What can hang from each mark
Z_682: Z_209 Z_236
Z_157: Z_236 Z_549
Z_549: Z_157 Z_493
Z_618: Z_236
Z_493: Z_236 Z_549
Z_236: Z_157 Z_209 Z_682

Each row was made from one small tree. The marks that hang from a mark follow it in brackets, in the order of their numbers. Every link used is in the known rows. Write each row's tree.
Known rows
Z_618(Z_236(Z_157)): [  5.3   0.2  -6.6   4.7 -13.5  22.5  14.9  22.6  36.9   8.5  13.4  -1.3
 -12.0  -6.0 -17.5 -28.4  -0.1]
Z_157(Z_236(Z_209) Z_549(Z_493)): [ 51.8  24.8   4.2 -35.8 -26.4  27.1  14.4  34.9 -45.9  18.8 -21.2  14.7
  -2.4  18.5 -49.1  31.6  -2.5]
Z_618(Z_236(Z_157(Z_549(Z_493)) Z_682(Z_209))): [ 51.1  51.8  -9.5 -42.9 -55.4  41.1  45.6  28.5  14.0  18.9  38.9  -0.8
   0.7  14.3 -55.2 -13.4   2.2]
Z_493(Z_549(Z_157)): [ 13.2  12.1  -8.9  -5.3  15.3 -22.3   4.1  47.5   8.0  31.1 -19.2  -1.4
 -12.0  46.5 -25.9   5.9 -21.3]
Z_236(Z_157 Z_209): [ 25.6  21.6  14.5  -8.7 -19.1  14.7  19.1  11.8  15.9  18.3   0.4  27.6
 -18.9   7.2 -50.6 -27.3  -3.4]
Z_157(Z_236): [ 17.5   5.8   0.9  -9.6  -7.0  -2.2 -12.8  10.0 -23.0   9.1 -10.0  -1.1
 -18.3  -3.9  -3.3  15.6   1.7]
Z_618(Z_236(Z_157(Z_549(Z_493)) Z_209 Z_682)): [ 47.0  43.6  -5.6 -29.5 -54.6  58.0  55.3  42.8  15.4  20.0  14.3  25.1
  -9.5  23.6 -87.3 -23.9  -8.1]
Z_618(Z_236(Z_682)): [  1.8  12.9 -10.1   1.8  -8.2  19.2  10.5   6.3  25.9  -6.0  17.9   6.2
 -11.2  -5.0 -24.0 -28.5  -1.6]
Z_157(Z_236(Z_209 Z_682) Z_549(Z_493)): [ 60.2  49.5   0.8 -42.2 -48.5  33.9  26.0  29.9 -43.9  22.6  -8.1  25.9
 -15.1  25.2 -74.3  20.8  -6.5]
Z_493(Z_236): [  7.1  -4.3  -4.4  -0.7   2.7 -11.8  -8.9  18.6  -5.8  20.0 -18.3   9.6
 -15.8  11.2  -6.6  -9.3 -13.6]
Z_236(Z_157(Z_549(Z_493)) Z_209 Z_682): [ 53.6  56.3   0.8 -37.9 -67.3  44.1  57.5  30.0  -9.5  28.2   9.4  30.8
 -11.4  34.6 -89.5  -7.1 -11.9]
Z_682(Z_209 Z_236(Z_157(Z_549))): [ 60.5  39.7  17.5 -48.8 -37.8   6.8  34.6   8.2 -12.6  19.4  32.5  -1.7
 -14.1 -18.7 -24.9  -2.1  24.9]
Z_236(Z_209): [ 13.1   9.8  15.2  -4.1   6.6   5.6   1.8   1.4   3.1   2.9  -8.7  23.8
  -2.5   2.1 -33.3 -14.7  -0.5]
Z_493(Z_236(Z_157) Z_549): [ 28.3  16.2 -10.8  -3.9   3.3  -6.3   8.3  47.4   7.6  55.1 -33.9  14.9
 -44.0  38.8 -29.9 -32.3 -22.2]
Z_682(Z_209 Z_236): [ 30.1  25.4  24.0 -32.8  -2.3 -30.4  17.8 -14.7  -6.2   0.2  35.0  -8.6
   2.1 -22.0  -5.5 -10.0  17.5]
Z_682(Z_236): [ 13.2   7.3  12.9 -15.5  -6.7 -20.5  23.8  -2.9  -8.3  -2.0  17.9  -6.4
  -5.5 -16.0  -4.7  -5.8   6.7]

Write each row's tree
[ 37.2  26.3   8.5 -28.8 -27.5 -18.9  18.1  50.4 -19.8  25.2  -7.3   9.1
  -0.1  46.2 -67.6  28.4 -27.9] -> Z_549(Z_157(Z_236(Z_209)) Z_493)
[ 31.1  42.9   0.4 -20.0 -30.3  18.6  22.3   5.1  39.0  10.8  42.3   7.8
 -17.9  -6.2 -42.5 -44.8   6.8] -> Z_618(Z_236(Z_157 Z_682(Z_209)))
[ 58.0  44.1  -1.1 -28.6 -49.2  37.6  23.9  38.2  -6.3  45.4 -15.3  49.4
 -47.6  24.5 -84.5 -27.7 -11.2] -> Z_493(Z_236(Z_157(Z_549) Z_209 Z_682))
[ 37.1  28.6  28.4 -24.2 -26.6  -5.2  43.9   9.3   7.8  17.1  17.3  21.7
 -23.4  -7.9 -55.5 -33.9   3.5] -> Z_682(Z_236(Z_157 Z_209))
[ 50.0  45.1  -5.4 -33.0 -40.3  45.7  20.9  17.7  21.4  16.5  33.2   9.5
 -18.4  -7.6 -44.4 -24.2  15.9] -> Z_618(Z_236(Z_157(Z_549) Z_682(Z_209)))
[ 21.2  15.4  -9.5 -17.9 -39.2  -6.4  31.9  40.0  -2.0  37.0  -4.5   1.7
  -8.5  40.8 -35.8 -10.6 -29.8] -> Z_549(Z_493(Z_236(Z_157)))
[ 32.5  41.0  -9.6 -33.1 -54.6 -18.3  28.8  44.3 -22.0  27.2  13.6  -3.4
 -11.5  51.0 -60.3  31.5 -32.4] -> Z_549(Z_157(Z_236(Z_682)) Z_493)
[ 57.0  43.1   4.6 -32.8 -33.0  38.0   3.6  19.9 -36.0  20.6 -13.7  36.0
 -35.5   1.7 -63.8   8.7   7.0] -> Z_157(Z_236(Z_209 Z_682) Z_549)
[ 39.3  40.8  11.0 -20.9 -22.0   9.5   2.0   5.3 -17.7  15.5  -4.2  33.0
 -35.6   4.0 -61.2 -11.9  -1.7] -> Z_157(Z_236(Z_209 Z_682))
[ 29.6  34.4  -4.2 -23.5 -39.3 -14.3   4.8  33.2 -14.4  23.5   8.9   6.0
 -32.1  26.6 -47.9  19.7 -18.6] -> Z_549(Z_157(Z_236(Z_682)))
[ 19.2  31.4   1.1 -16.6  -3.1   8.7   4.3  -4.6  27.6  -3.7  34.5   3.4
  -2.5 -11.1 -24.4 -34.3   9.7] -> Z_618(Z_236(Z_682(Z_209)))
[ 33.0  16.3  -0.3  -8.7  24.5 -27.9  -3.1  68.4   5.8  53.9 -45.9  30.9
 -29.4  61.2 -65.8 -18.3 -34.1] -> Z_493(Z_236(Z_209) Z_549(Z_157))
[ 56.8  31.3  20.1 -36.9 -36.6  22.0  42.6  22.2 -10.1  22.7   9.0  22.6
 -23.5  -9.6 -56.6 -12.1  12.1] -> Z_682(Z_236(Z_157(Z_549) Z_209))
[ 47.7  40.0 -14.0 -39.2 -55.1  28.1  23.9  27.7 -48.1  19.5   0.5   2.3
 -13.0  23.3 -41.6  35.1  -6.9] -> Z_157(Z_236(Z_682) Z_549(Z_493))
[ 41.2  13.0  -1.8 -27.6 -15.2  19.1  18.2  43.9 -30.0  30.9 -30.0  25.2
   3.2  34.1 -52.8   9.7 -16.4] -> Z_157(Z_549(Z_493(Z_236(Z_209))))
[ 48.2  17.0   8.3 -24.8 -11.3  31.4 -10.7  23.8 -38.7  16.1 -26.0  24.5
 -21.2  -4.0 -38.2  20.8  12.1] -> Z_157(Z_236(Z_209) Z_549)
[ 45.8  52.1   4.1 -40.4 -34.4 -23.4  -2.6  21.8 -11.5  23.9  24.2   3.2
 -23.6  20.4 -48.6  15.4  -7.5] -> Z_549(Z_157(Z_236(Z_682(Z_209))))
[ 13.7  25.0  -9.8  -3.4 -34.9  28.3  28.0  17.5  39.0  11.0  26.7   8.9
 -25.4   0.4 -41.7 -41.0  -5.0] -> Z_618(Z_236(Z_157 Z_682))
[ 58.9  37.2  17.4 -46.9 -52.8  17.9  67.4  32.5 -18.2  24.9  12.9  13.4
  -3.5  11.3 -69.0  -0.8  -0.3] -> Z_682(Z_236(Z_157(Z_549(Z_493)) Z_209))
